What can hang from each mark
mopu: datos togut
rolid: muzek
monib: kodib
bizila: muzek vilaki
vilaki: togut
muzek: bizila potamor rolid
datos: kodib tikeba
tavus: kodib
tikeba: datos
vureg: kodib
lavov: botev rolid
kodib: monib vureg
togut: fudig mopu vilaki

Every row comes from one small tree of marks. The marks that hang from a mark follow it in brackets, in alphabetical order. Every link used is in the known rows. Which tree was each row made from?
Known rows
togut{fudig mopu{datos{kodib tikeba}} vilaki}: [  4  16   2   5   0  10   9  15  14 -22  32  11   0   9   3  -4   1  20
 -45 -28 -36  -1 -19  -8 -15 -17 -19 -19 -20 -30  20]
rolid{muzek}: [  4  11   9   0  -9  10  -7  -6  -4  -4  14 -12  -1  17   6   4  10   4
 -13 -22 -13  -8   0  -1  -8  15 -12  -1 -14 -20  11]
vureg{kodib{monib}}: [-10  -3   2  18  -1  14   1 -11  -3 -11  13  30   6  10  15  -5   4   2
   3 -11 -18   0  -4   0 -35   1 -23   6 -39 -28  20]
bizila{muzek{rolid} vilaki}: [ 17  19   9 -30 -15  -6 -20   0  -8 -21  27   2  39   3  10  16   0   2
   6 -11  -5   1   6 -28 -20 -20 -11 -10 -22 -26  28]
vilaki{togut{mopu{datos}}}: [-13   5   4  -8  -7  15 -15  -5  -4 -26  32  -1   8  19  -7  11  27  32
 -21   4  -9   4 -14   3 -12  11  -8  -6 -10 -19  23]
datos{kodib tikeba}: [  4   5   2  -3   4  10  10   1  11 -17  22   2   1  -4 -10   5   8   5
  -6 -30  -3  -7 -15 -12 -26 -10  -5  -6  -9 -19  10]
lavov{botev rolid{muzek{bizila potamor}}}: [ -2  30  -6  -1  -7  24  -3   2 -16  -1  32  14   6  32  10 -12  -6 -25
   5 -31 -11  -9  -9 -42  -4 -16 -18   4 -27 -54  13]
tikeba{datos{kodib{vureg}}}: [ 16   5  -2  -9   2  16  10   8   6 -15  16   7   4  -5   4   6  -6  15
 -15 -34 -12 -18 -31 -23 -17  -1  -3   4  -4 -15   6]
datos{kodib{monib vureg} tikeba}: [  8 -11 -17  14  13   2  18   5  28 -24  17  14  -2  -4  -4  20  -9  -7
   4 -34 -13 -13 -18 -22 -44  -8   0   3 -31 -18  20]
togut{fudig mopu{datos{tikeba}} vilaki}: [  2  16   3   8   1  11  -2   8   3 -20  41   7   2   8   6  -6  -2   8
 -34 -20 -30   4  -8   1 -11 -26 -35 -21 -35 -35  18]
vilaki{togut{fudig mopu{datos{kodib tikeba}}}}: [ -5   7   5   7   0  10  -5   3   8 -29  31  -5   3  17 -19  12  14  25
 -51 -22 -15  -2 -12 -13 -19   3 -16   0 -14 -29  30]
lavov{botev}: [ -4  -7   3  -8  -6  22   0   0 -11 -15  15  12  -3   4   6  -2  -7  -5
  -5 -26   1 -12  -5 -13  -6   3 -28   1 -17 -17  -9]
tikeba{datos{kodib}}: [  4  10   5 -19  -2  18   1   2   3 -12  20   7   4  -3   3  -8   3  21
 -20 -24  -9 -11 -31 -15 -15  -1 -10  -8  -5 -22   4]
kodib{vureg}: [ 15   0  -2   0   2  13   5   3  -2 -15  14   1   5   3   6  18   0  -1
   4 -27  -8  -9  -5 -10 -13  -3 -15   4  -9  -9   0]
rolid{muzek{bizila{vilaki} potamor}}: [  0  38  -8 -29 -13   5 -14   2   0  -8  47   0  21  32  11 -11  13  -8
  -9 -15 -20   8   3 -36 -17 -25  13  -2 -29 -54  21]
vilaki{togut{mopu}}: [  2   1   2  -3  -3  21 -13 -15  -7 -24  23  -5   9   6 -12  13  19  28
 -13 -11  -5   0  -6   2  -2  11 -12   1 -11 -15  10]
monib{kodib{vureg}}: [ 13  -1  -9   9   3  11  -1   5 -12 -16   7   1  10  -1   4  15   1   0
   2 -10 -11  -7 -11 -20 -14  10 -15  14 -10 -14  -6]
lavov{botev rolid{muzek{potamor}}}: [ -4  17   6   2  -4  19   1   9 -17  -1  12   5  -4  29   5   7 -13 -20
  -2 -32 -12  -9  -1 -33  -3 -13 -21  -5 -18 -38  17]
tikeba{datos{kodib{monib vureg}}}: [  8  -6 -15  -1   7  10  10   5  21 -20  14  18   0  -3   9   7 -14   8
  -9 -28 -18 -18 -35 -26 -32   0  -4   1 -27 -21  14]
togut{mopu{datos{kodib tikeba}} vilaki}: [ -2  16  -2  -1  -2   9  14  11  18 -24  38  16   2   2  -2  -3  13  28
 -20 -15 -30   1 -29  -2 -24 -16   3 -22 -14 -24  28]
rolid{muzek{bizila{vilaki{togut}} potamor}}: [-10  38  -4 -25 -17   7 -26 -10  -6  -9  52  -6  20  35  -1   2  23  -8
  -6 -10  -7  10   5 -33  -9 -13  18  10 -30 -55  25]
muzek{bizila{vilaki{togut{mopu}}} potamor rolid}: [ 16  35 -21 -38 -14  14 -24   1 -12 -29  55  11  41  19 -10  -1  21  16
  -1  -4 -11  11  -7 -34 -18 -28  15  -9 -34 -52  29]
bizila{vilaki{togut}}: [-12  10   4 -23 -12   7 -17 -14  -8 -13  25  -6  19   8  -6  23  19  -5
  -3 -16   4   7   1 -19  -7  -4  -6   0  -7 -26  12]
vilaki{togut{fudig mopu{datos{kodib{vureg}}}}}: [  7   2   0   8  -2  12   1  10   7 -30  13  -1   6  23  -6  27   9  30
 -51 -28 -25  -8 -14 -19  -9  18  -7  11   0 -15  21]
tavus{kodib{vureg}}: [ 12   5   0   1 -14  20  12   9  -5 -10  13  -4  -1   8  13  13  -3   3
  -9 -21 -14 -14   6 -10 -25  13 -12   3  -6   0   5]
tavus{kodib{monib vureg}}: [  4  -7 -13   7  -9  15  11   6   9 -14  12   8  -3  10  18  13 -11  -3
  -3 -16 -20 -14   2 -12 -39  14 -13  -1 -30  -7  12]
togut{fudig mopu{datos} vilaki}: [  2  16   5  -1  -7  16  -5   9  -2 -18  26   9   5  15  19  -7   1  20
 -39 -16 -38   3  -8   3   1 -10 -34 -23 -21 -27   7]
kodib{monib}: [ -6  -7  -7  -3   2  11  -5  -5  10 -16  17  12   2   6  13   2   0  -2
   4 -12 -10  -3 -10  -3 -25  -3 -22 -13 -33 -22   4]
lavov{botev rolid{muzek{bizila{vilaki} potamor}}}: [ -7  35 -10 -18 -15  11  -4   3 -13  -2  33  13  20  32  12  -5  -5 -36
   2 -36 -16  -3  -6 -62  -8 -28  -9   2 -23 -62  24]
rolid{muzek{bizila{vilaki{togut{fudig}}} potamor}}: [ -4  39   0 -18 -15   7 -31  -7 -10  -7  46 -12  19  41   3   0  10 -17
 -30 -23 -13   8  17 -38   1 -15  -4  13 -36 -62  19]
mopu{togut}: [  1  15  16 -20  -3  20  -2 -11  -9  -3   8  -2 -14  11   7   4   5  -1
  -8 -30  -3   6   3 -10 -14   4  -7 -14  -6 -21  -8]

Which tree is each row?
[  2   7   4  -5  -4  14  -7   9  -1 -25  20   1   9  23  10  -4   5  25
 -47 -15 -30   0  -5  -6 -10  -2 -37 -15 -14 -24  12]
togut{fudig mopu{datos}}
[ -9  30  23 -13  -9  16  -7   0 -10   3  17   5 -18  24  27  -3  -4  -9
 -33 -29 -23  11   2  -6  -2  -7 -22 -27 -19 -34  -6]
mopu{datos togut{fudig vilaki}}
[-13  30  16 -14  -4  10  13   2  10  -3  29  11 -22  10   5   0   8   0
 -15 -28 -14   9 -18 -11 -28 -13  15 -26 -12 -31  14]
mopu{datos{kodib tikeba} togut{vilaki}}
[  0  21  -3   8 -13  20  -1 -12 -16   4  20  11   7  21  12  -9  -1 -26
   5 -39  -8 -18 -17 -34  -1   7 -30  11 -17 -44  11]
lavov{botev rolid{muzek{bizila}}}
[ -3  31 -12 -39  -7  12 -11   4  -1 -16  49  12  27  19  11 -12  12  -8
   3 -12 -11  12  -2 -38 -19 -42   4  -9 -24 -48   7]
muzek{bizila{vilaki} potamor}
[ -7   6   9  -1  -6  16 -20  -2  -7 -25  26  -7   6  26  -2  10  14  24
 -46  -9 -16   3  -3  -2  -1  10 -30  -3 -16 -26  16]
vilaki{togut{fudig mopu{datos}}}
[ 16  27   8 -39  -8  -2 -22  15  -8 -25  36   4  37  13   8  13  -5   4
   5  -4  -8  11  14 -34 -23 -43  -1 -17 -31 -37  30]
bizila{muzek{potamor rolid} vilaki}
[ -5  15   0   0  -2  11   1   5   7 -21  47  12   3   3   1  -6  10  16
 -10  -6 -24   6 -19   7 -21 -22 -14 -24 -29 -27  25]
togut{mopu{datos{tikeba}} vilaki}
[  0  19 -13 -24 -15  14 -18 -23  -3 -25  45   4  32  10  -5   1  27  13
  -9 -14 -10   5 -11 -27  -7  -5  -1   8 -15 -39  17]
muzek{bizila{vilaki{togut{mopu}}}}
[ -8  21  22 -17  -6  15  -9   2 -10  -3  11  -3 -15  30  18   1   0  -5
 -41 -29 -13   8   6 -15 -13   1 -24 -20 -13 -32  -2]
mopu{datos togut{fudig}}
[ 13  28  15 -28  -8  -1 -40   7 -17 -24  36 -10  33  23   0  24  -7  -5
 -16 -12  -2  12  27 -36  -5 -32 -16  -2 -39 -43  27]
bizila{muzek{potamor rolid} vilaki{togut{fudig}}}
[ 20  33 -15 -27  -4  20 -16  14 -14 -16  48  15  23  16   8 -19   9   4
  12  -6  -4   3  -9 -16 -21 -30  -3 -17 -40 -45   5]
muzek{bizila potamor rolid}
[ 17  12  -4   7  -2  12  16  22  12 -24  13  13   3  14  17  10  -4  25
 -44 -34 -47  -8 -19 -15  -5  -2 -11  -9  -5 -15  13]
togut{fudig mopu{datos{kodib{vureg}}} vilaki}
[ -2   8   8  11 -10  16   3  -5 -16   2   1   3  -2  18   6   9  -8 -22
  -3 -40  -9 -18  -9 -26   0   9 -33   1  -7 -29  14]
lavov{botev rolid{muzek}}
[  7  26  20  -9  -4  23  -4  -8 -13   4   9   1 -19  11  21  -2 -12 -13
 -24 -44 -18   7  10  -8   8  -7 -27 -20 -19 -30 -20]
mopu{togut{fudig vilaki}}
[ 16  40 -18 -44 -13   9 -16  14 -11 -16  50  16  39  16   9 -12  10  -7
  11 -10 -10   9  -7 -38 -26 -44   6 -20 -34 -54  16]
muzek{bizila{vilaki} potamor rolid}
[-14  -4  -6   5  -2   8  -9   0  17 -32  15  10   3  27   2  12  11  31
 -51 -12 -28  -3 -17 -13 -21  16 -15  -6 -24 -27  25]
vilaki{togut{fudig mopu{datos{kodib{monib}}}}}
[  4  33  -4 -13  -6  17 -13   2  -3  -7  45   0   6  31  10 -18  12   2
  -6 -12 -16   1   0 -16 -14 -12   4   1 -34 -45  11]
rolid{muzek{bizila potamor}}
[ -4   5  -9   4  -2   9   5  12  24 -25  16  26   0  17  22  -4  -3  26
 -44 -18 -49  -3 -23  -8 -18  -3 -19 -26 -30 -28  17]
togut{fudig mopu{datos{kodib{monib}}} vilaki}
[ -4  -2  -8 -12   3  12   0  -1  18 -17  18  18   1  -2   9  -9  -6  15
 -16 -19 -14 -12 -34 -17 -29  -1 -11 -12 -27 -28  11]
tikeba{datos{kodib{monib}}}
[ 16   0  -4   7   8   8  20   9  14 -20  19   2   1  -5  -9  20  -1  -1
  -2 -40  -7 -13 -15 -20 -29  -9   2   8  -7 -13  13]
datos{kodib{vureg} tikeba}
[ -7  30  20  -6  -2  10   8   6   5  -2  22   6 -23  16   9  -1  -5  -9
 -38 -41 -20   7  -7 -16 -18 -14  -7 -23 -18 -37   7]
mopu{datos{kodib tikeba} togut{fudig vilaki}}
[ -6   7   7  -2  -6  15  -8   4   4 -28  16  -1   6  24  -5  12  18  36
 -56 -18 -22  -2 -14 -11  -6  17 -13  -1   0 -22  18]
vilaki{togut{fudig mopu{datos{kodib}}}}
[  8   2   5   4  -2  22 -18 -11 -11 -24  17 -10   7  13  -8  12   6  20
 -36 -25 -12  -2   4  -3   7  11 -35   3 -16 -21   2]
vilaki{togut{fudig mopu}}
[ 16  23   5 -33  -9   2 -31   3  -9 -37  43  -1  40  16 -11  23   7  26
  -5   2 -10  13  13 -31 -15 -27   7  -5 -32 -34  42]
bizila{muzek{potamor rolid} vilaki{togut{mopu}}}
